Each row was made from one path, in order. Every step used is in the known rows, and no mark comes twice. Write each row's path.
Known rows:
F > X > P > W > R > M: [-2.211 -1.618 -0.715 -2.595 -1.594 -3.344 -0.181  2.829 -1.383  2.205
  0.284  1.376  1.077  0.825  0.898 -1.830  1.776 -0.861]
X > P: [ 1.593  1.428 -0.817 -1.080 -3.191  0.941  1.612  0.461 -0.846 -0.790
 -1.298  1.528  3.068 -0.166  0.116 -1.159  2.491 -2.587]
M > P: [ 2.528  1.120 -1.078  1.362  0.094  1.358  0.008  0.123  1.270 -2.191
  2.091 -0.943  1.528  0.237  0.901 -0.261  0.865 -1.146]
F > X > P > M: [ 1.148  0.866 -0.669 -1.693 -3.277 -0.460  4.188 -3.453  0.561  2.174
 -4.429 -0.248 -0.952 -0.529 -1.231 -1.431  3.646 -4.112]
P > W > R > M > T > X > F: [-3.712 -2.366  0.824 -0.071  2.203 -0.637 -2.319  0.905  0.593  3.391
  1.262 -0.973 -0.958  0.149  0.802  3.697 -4.044  6.388]
P > M > T > X > F: [ 0.045  0.129  1.398  0.009  0.642  1.885  2.076 -4.744  2.531  3.538
 -3.527 -2.526 -2.956 -1.039 -1.387  4.112 -2.225  3.619]
U > P: [ 1.407  1.137 -0.404  0.214  0.047  3.911  1.072  1.217  0.644 -3.963
  0.726  1.529  2.285  0.118 -1.650 -0.464  0.550 -4.430]
T > M > P: [ 4.334 -0.527 -0.121  1.925  2.121  0.769 -0.410 -1.675  0.521  1.159
  1.243  0.731  0.374  0.650 -1.283 -0.831  1.321 -1.034]
W > R > M: [-4.175  2.275 -1.607  1.554  0.305 -1.556 -0.855  1.209 -1.311 -1.846
  2.301  0.044  0.351 -0.355  1.019 -1.793  2.542 -0.193]
P > M > T > X: [-0.272 -0.353  1.051  1.233  1.968  1.897  1.841 -4.834  2.103  0.694
 -2.817 -1.067 -3.980 -0.976 -2.398  1.286 -2.683  0.123]
M > R: [ 0.307  2.568 -0.911 -0.621  1.457  1.696 -1.124  2.542 -0.132 -3.353
  0.627 -2.004  3.018 -1.928  1.237 -0.758  0.588  1.832]
U > P > W > R: [-1.069  0.191 -0.323 -1.320 -0.429  0.547 -2.158  6.804 -0.854 -4.487
  1.725  2.326  1.998  3.071 -0.914 -2.067 -0.705 -1.642]
R > M: [-0.467  0.085 -1.907  1.676  1.150  1.134  1.367 -0.718 -0.532 -0.524
  1.996  0.519  0.143 -2.031  1.239 -0.715  0.365 -1.845]
F > X: [-1.499  0.435 -1.409  0.480  1.287  2.445  0.566 -1.704  2.489 -0.498
 -0.550 -1.650  1.715 -1.815  0.834  0.514  2.854 -2.618]
F > X > P > W > R > M > T: [-2.544 -3.086  1.479 -1.631 -1.076 -2.891 -1.204  0.968 -1.753  3.682
  0.133  0.425  2.563  1.337  0.989 -0.279 -0.565  0.853]
R > M > T > X: [-1.527 -1.606  0.357  2.025  3.489  2.294 -0.500 -4.328  1.584  1.363
  0.791 -0.527 -2.009 -2.002 -0.802  2.785 -2.894 -0.417]
W > R > M > P > X > F: [ 0.620  2.918  0.870  2.478 -3.076 -2.679 -0.754 -0.770 -0.332  0.111
  1.322 -2.741 -2.773  0.441  2.953  3.041  2.790  3.928]
F > X > P: [ 0.253  0.459 -0.690 -1.466 -2.438  0.997  1.254 -1.845  1.267  0.916
 -2.235 -0.263  3.280 -0.907  0.055 -0.007  4.043 -3.742]
P > W > R: [-2.214  0.085 -0.849 -0.609  0.273 -1.110 -1.720  5.964 -0.920 -2.834
  1.301  0.719  1.094  1.117  1.681 -2.406 -0.608  1.848]

Which path is each row?
[-2.640 -0.915 -1.417  0.161  0.785 -1.918 -0.679  4.819 -2.204 -1.213
  2.864  1.372 -0.267  0.757  1.901 -2.597 -1.128  1.274]	P > W > R > M
[-0.867 -0.492 -0.929 -1.713 -2.834 -3.504 -0.155  4.692 -3.259  0.199
  1.244  3.055  1.005  1.692  1.014 -3.194  0.339  0.238]	X > P > W > R > M
[-0.077 -0.956  1.289 -0.962 -0.289  1.628 -0.331 -3.224  1.518  1.127
 -2.132  0.461  1.391 -0.385 -2.234  2.373 -0.844 -0.843]	M > T > X > P
[-3.739 -2.773  0.617  0.121  3.592 -0.816 -2.741  1.421 -0.020  0.703
  1.886  0.548 -1.930  0.642 -0.291  1.036 -4.224  2.956]	P > W > R > M > T > X
[ 2.089  0.892  0.094 -0.286  3.606  1.275 -1.908  0.969 -0.618 -0.370
 -0.398 -0.548  2.023 -0.945 -0.924 -1.581  1.301  2.099]	T > M > R
[-0.713 -1.259  1.011  1.716  2.141  1.369  1.070 -2.440 -1.155  0.895
  2.131 -0.692  1.331 -1.718  1.176  0.501 -1.986  0.012]	R > M > T
[-2.199 -1.484  1.566 -2.249 -0.794 -1.570 -3.133  2.249  0.030 -0.038
 -1.308  1.311  0.958  2.399 -1.411  0.691 -2.608  2.355]	M > T > X > P > W > R
[ 4.189  0.719  0.740  2.648 -2.340  0.064  1.092 -2.931  0.543  1.348
  0.921 -2.562 -3.275 -1.450  3.069  4.174  0.961  2.290]	R > M > P > X > F
[ 2.060  3.174 -0.346 -1.105  0.520  0.512  2.126  0.820 -0.623 -2.165
 -1.819 -2.593 -1.286 -1.345  0.131 -2.505 -0.001  1.319]	P > M > R
[ 2.212  2.646 -0.491 -2.699 -1.492 -0.557  1.372 -1.382  0.803 -0.132
 -4.102 -0.620 -2.193 -0.565 -2.952 -1.104  0.617  0.055]	T > X > P > M > R
[-3.802  0.577  0.864 -0.406 -0.328 -2.251 -1.848 -2.514 -0.393  0.946
 -0.213  0.703  0.626  0.855 -1.917  1.143  0.355  0.399]	W > R > M > T > X > P
[ 0.296  0.686 -1.441 -0.930 -1.167  1.492  0.057 -1.534  1.813 -0.670
 -2.237  1.793  0.487 -0.510 -2.008  1.059  1.477 -2.634]	T > X > P
[ 1.430 -4.475  0.900 -0.868  0.412 -0.038  0.440 -0.765 -0.650  3.540
 -0.258  2.336 -1.405 -0.123 -0.951  1.622 -5.478  0.420]	R > M > T > X > P > W
[ 1.801 -1.337  0.237  0.472  2.126 -1.821 -3.037  4.355 -0.837  0.569
  2.238  1.464  0.024  3.346 -0.676 -2.443 -0.310  2.285]	T > M > P > W > R
[ 1.238 -0.127  2.156 -1.430 -2.583 -0.476  3.413 -5.183  0.283  3.769
 -4.511 -1.042  0.255 -0.109 -1.221 -0.216  1.217 -2.228]	F > X > P > M > T
[ 4.572  1.462  0.841  3.056 -1.306  0.206  0.519 -1.225  1.046 -3.065
  0.194 -1.733 -2.962 -0.003  1.769  1.935  0.636 -0.838]	M > P > X
[-0.917 -0.386 -0.695 -0.223  0.634 -0.745 -0.674  5.565 -1.789 -3.109
  3.111  2.671  0.235  1.988 -0.730 -2.328 -1.496 -2.132]	U > P > W > R > M
[ 4.036  0.792  0.189  3.753 -1.045 -0.525  1.089 -2.674 -0.006 -1.288
  1.673 -1.072 -4.379 -1.028  1.964  1.448  0.390 -1.245]	R > M > P > X
